Each row was made from one small tree. Brackets hold a mark, then the marks that hang from it, in the order of their numbers. Every link used is in the known rows. Write each row's tree.
In the rows, zero is written as 128.
Known rows:
(Z_13 Z_335): [114 138 138 138 156 119 109 144 147 121 140 162  91 155 124 129 132 130
 129 129 133 113 116 104 171 109 133 115 131]
(Z_46 Z_13): [116 134 142 138 144 133 118 166 132 112 128 147 136 151 174 112 134 135
 142 150 118 112 123 112 136 105 137 113 127]
(Z_335 Z_13 (Z_22 Z_46 Z_518)): [133 134 164 143 142 129 113 126 142  84 118 135 139 143 153 107 156 138
 143 106 111 108 104 104 155 106 115 118 145]
(Z_335 (Z_13 Z_46 Z_98)): [120 147 163 142 134 141 104 198 152 129 137 138 129 186 163 123 111 124
 136 111 193 109 122 100 155 116 136 111 122]
(Z_13 Z_46 (Z_335 Z_22) Z_373): [ 97 118 191 149 155 137 110 193 153 169 147 169  25 168 103 126 127 148
 134 118 199 108 126  66 194 107 116 119 131]
(Z_335 Z_13): [120 144 154 142 137 131 108 160 129  96 134 134 170 152 158 116 129 127
 133 127 125 105 130 114 151 112 125 117 118]
(Z_13 Z_46 Z_98 Z_335 Z_373 Z_518): [107 133 172 146 155 139 117 212 157 174 168 168  49 190 126 155 129 119
 141 112 201 126  93  84 186 110 119  90 154]
(Z_98 (Z_22 Z_46 Z_518)): [144 130 155 136 145 123 110 108 144 125 113 136 149 142 174 118 134 121
 143  85 109 125 108 127 161 111 114 109 157]
(Z_518 (Z_22 Z_46 Z_98)): [128 116 165 134 152 119 128  96  73 115 110 133  92 146 167 135 172  76
 152 102  96 127 130 103 154 127 128 115 158]
(Z_518 (Z_22 Z_46 (Z_98 Z_13))): [115 123 178 132 150 125 130  98  43 135  95 129 132 157 170 134 169  80
 146  94 106 120 115  94 150 133 126 111 156]
(Z_46 (Z_13 Z_373)): [110 119 169 139 141 133 119 189 130 133 135 145  89 154 178 123 142 142
 142 143 141 114 123 104 144 109 116 109 125]
(Z_518 Z_22): [120 127 154 143 159 127 126 137 103 114 130 143 105 137 150 130 150  84
 141 124  99 115 160 120 156 120 126 121 139]
(Z_13 Z_335 (Z_373 Z_22)): [ 90 118 166 151 155 112 121 174 134 131 149 179  51 158 125 153 146 145
 143 118 172 107 111  93 180 121 111 117 122]
(Z_22 (Z_98 Z_13)): [117 142 171 135 146 119 117 118  69 135 117 129 181 166 152 132 133 112
 134 115 135 116 110 105 138 126 134 107 128]
(Z_98 Z_13 Z_22): [112 144 178 140 145 136 108 144 105 162 118 134 203 160 166 114 110 110
 131 105 150 113 128 120 155 126 125 113 126]
(Z_518 (Z_22 Z_98)): [120 121 161 142 160 116 128 106  62 111 127 139 124 145 154 136 158  75
 148 121 103 121 155 114 147 132 132 119 140]
(Z_46 (Z_13 Z_335) Z_22): [104 146 129 142 162 130 109 180 144 124 127 182  96 151 155 106 143 134
 147 144 139 101 143  99 171 108 133 115 126]
(Z_46 Z_13 Z_22): [120 146 140 142 155 136 114 176 135 117 121 160 130 144 179 103 140 121
 151 142 135 105 153 112 152 110 134 113 123]
(Z_22 (Z_46 (Z_13 Z_335)) Z_98 Z_518): [117 123 129 132 150 107 120 107 112 103 109 165  93 157 168 125 167 152
 150 121  90 121  66  89 148 104 129 103 161]
(Z_13 Z_518): [130 143 151 144 154 134 124 153 131 113 153 141 176 148 133 133 136 103
 140 136 111 124 114 119 156 102 129  97 149]
(Z_98 Z_22): [124 135 165 141 148 129 105 138 134 137 134 135 162 148 163 114 113 109
 137 113 143 120 146 128 160 121 128 117 129]
(Z_13 (Z_335 Z_22)): [106 134 158 144 165 124 109 142 150 121 147 164  79 153 105 116 134 127
 133 134 152 111 131  94 174 113 138 123 129]
(Z_335 (Z_13 Z_98 Z_373) (Z_22 Z_46 Z_518)): [130 125 191 142 143 128 114 159 153 107 136 129  60 165 173 127 162 126
 148  87 176 116 104 104 154 123 106 112 143]
(Z_731 Z_98): [149 142 166 138 141 121 101 136 121  81 130 153 122 134 151 124 134 107
 134 126 141 120 117 134 136 113 135 111 123]
(Z_518 (Z_22 (Z_46 (Z_13 Z_373)) Z_98)): [105  97 182 136 146 127 133 139  63 131 108 139  54 152 200 131 185 101
 161 117 109 124 124  89 149 126 112 111 154]
(Z_373 Z_13 (Z_22 Z_46 Z_518)): [128 138 142 161 137 118 126 113 146  83 113 152 101 133 175 142 160 141
 163 111 151 105  81 114 139 104 123 105 148]
(Z_22 Z_518): [142 139 139 141 151 114 117 125 139  95 132 145 138 140 149 132 136 130
 134 119 100 117 114 128 145 103 123 110 139]

Write each row's tree:
[107 125 151 148 164 108 117 152 102 127 127 183  76 152 166 129 168 140
 157 125 133 109 122  96 162 115 110 106 138] | (Z_46 (Z_13 Z_335 Z_373) (Z_22 Z_98 Z_518))
[104 132 164 151 173 121 122 119 100 121 160 159 141 160  95 128 149 103
 148 139 132 124 110  88 170 115 141 104 152] | (Z_13 (Z_335 (Z_22 Z_98)) Z_518)
[107 129 175 140 157 120 129 110  33 134 112 136 158 156 156 137 154  76
 141 114 109 114 139 108 143 135 130 115 139] | (Z_518 (Z_22 (Z_98 Z_13)))
[143 149 146 148 156 131 110 162 150 130 118 166 129 146 145 122 127 130
 144 107 144 106 141 108 172  99 117 108 140] | (Z_13 (Z_46 (Z_22 Z_518)))
[108 129 173 139 149 131 107 205 168 174 152 166   4 190 135 147 120 133
 133 104 220 118 111  82 181 118 124 106 132] | (Z_13 Z_46 Z_98 Z_335 Z_373)
[ 76 114 159 152 152 119 127 197 130 128 140 186  57 161 150 140 151 162
 152 141 159 102 105  86 167 115 115 115 122] | (Z_46 (Z_13 Z_335 (Z_373 Z_22)))
[123 135 156 146 168 133 135 155 108 118 155 143 123 156 153 145 155  51
 152 122 123 129 145 128 152 125 134 101 160] | (Z_13 Z_98 (Z_518 Z_22))
[111 143 170 150 167 143 113 225 160 177 160 181  49 184 128 146 136 105
 151 104 220 118 127  85 200 114 116  90 150] | (Z_13 (Z_46 Z_22) Z_98 Z_335 Z_373 Z_518)
[131 136 206 138 135 128 105 162  90 123 120 151 113 148 161 138 140 118
 128 111 168 115  99 121 139 121 111 104 119] | (Z_731 (Z_98 (Z_13 Z_373)))
[103 142 164 145 150 130 106 151 124 177 113 170 171 172 137 124 104 148
 128  92 149 105  95  95 182 108 116 108 147] | (Z_98 (Z_13 Z_46 Z_335) (Z_22 Z_518))
[101 153 158 165 151 150 108 174 163 171 156 159 122 180 152 133 110 102
 156 117 231 117 108 105 172 111 143  89 156] | (Z_373 (Z_13 Z_46 (Z_98 Z_22) Z_335 Z_518))
[ 96 136 148 164 149 120 130 110 108 106 135 166 119 155 141 154 170 116
 173 125 165 115  64  83 161 113 135  89 162] | (Z_373 (Z_13 Z_335 Z_518) (Z_22 Z_46 Z_98))
[ 91 100 163 135 151 131 128 169 115 137 116 166   4 149 175 130 181 122
 149 123 113 115 114  83 178 113 106 115 156] | (Z_518 (Z_22 (Z_46 (Z_13 Z_335 Z_373))))
[114 148 152 154 148 141 111 137 167 147 146 144 105 167 172 133 138  90
 161 104 203 128  91 113 166 117 138  88 168] | (Z_373 (Z_13 (Z_98 (Z_22 Z_46)) Z_335 Z_518))
[113 147 183 141 147 124  92 133  98 134 116 171 162 154 148 118 119 113
 128 105 167 114 103 123 160 127 129 111 125] | (Z_731 (Z_98 (Z_13 Z_335) Z_22))
[113 123 183 150 162 125 111 183 170 159 152 173   4 180 118 140 133 142
 140 101 210 115 111  86 178 113 119 111 143] | (Z_13 Z_46 Z_98 (Z_335 (Z_22 Z_518)) Z_373)
[115 145 161 149 137 152 116 195 132 122 143 142 212 165 137 121 122 127
 140 132 129 108 106  91 169  94 120  97 144] | (Z_335 (Z_13 Z_46 Z_518))
[116 127 153 148 170 101 116  92 109 105 141 164 106 151 110 128 148 129
 143 124 124 116 113 100 158 116 134 117 143] | (Z_13 (Z_335 (Z_22 Z_98 Z_518)))
[104 134 216 151 143 146 105 192  95 182 131 180 155 170 134 134 118 118
 136  98 192 118  79  93 186 114 103  89 149] | (Z_731 (Z_98 (Z_13 Z_46 Z_335 Z_373 Z_518) Z_22))
[119 150 142 148 162 145 124 186 126 117 138 163 183 145 165 111 148 108
 159 151 116 112 138 112 156 101 128  96 144] | (Z_46 (Z_13 Z_518) Z_22)
[118 128 202 145 145 148 121 184 145 127 155 126 100 174 160 127 162 100
 154 104 185 124 103  94 164 122 112  99 151] | (Z_335 (Z_13 Z_98 Z_373 Z_518) (Z_22 Z_46))
[118 122 151 131 151 136 130 155 121 121 115 141  54 161 204 124 168  86
 158 119 129 123 128 110 141 125 139 112 155] | (Z_518 (Z_22 (Z_46 (Z_13 Z_98))))
[125 142 148 154 155 122 111 111 181 108 132 154  16 154 151 129 159 125
 155 111 200 114  90 106 149 111 143 107 156] | (Z_373 (Z_13 Z_98 (Z_335 (Z_22 Z_46 Z_518))))
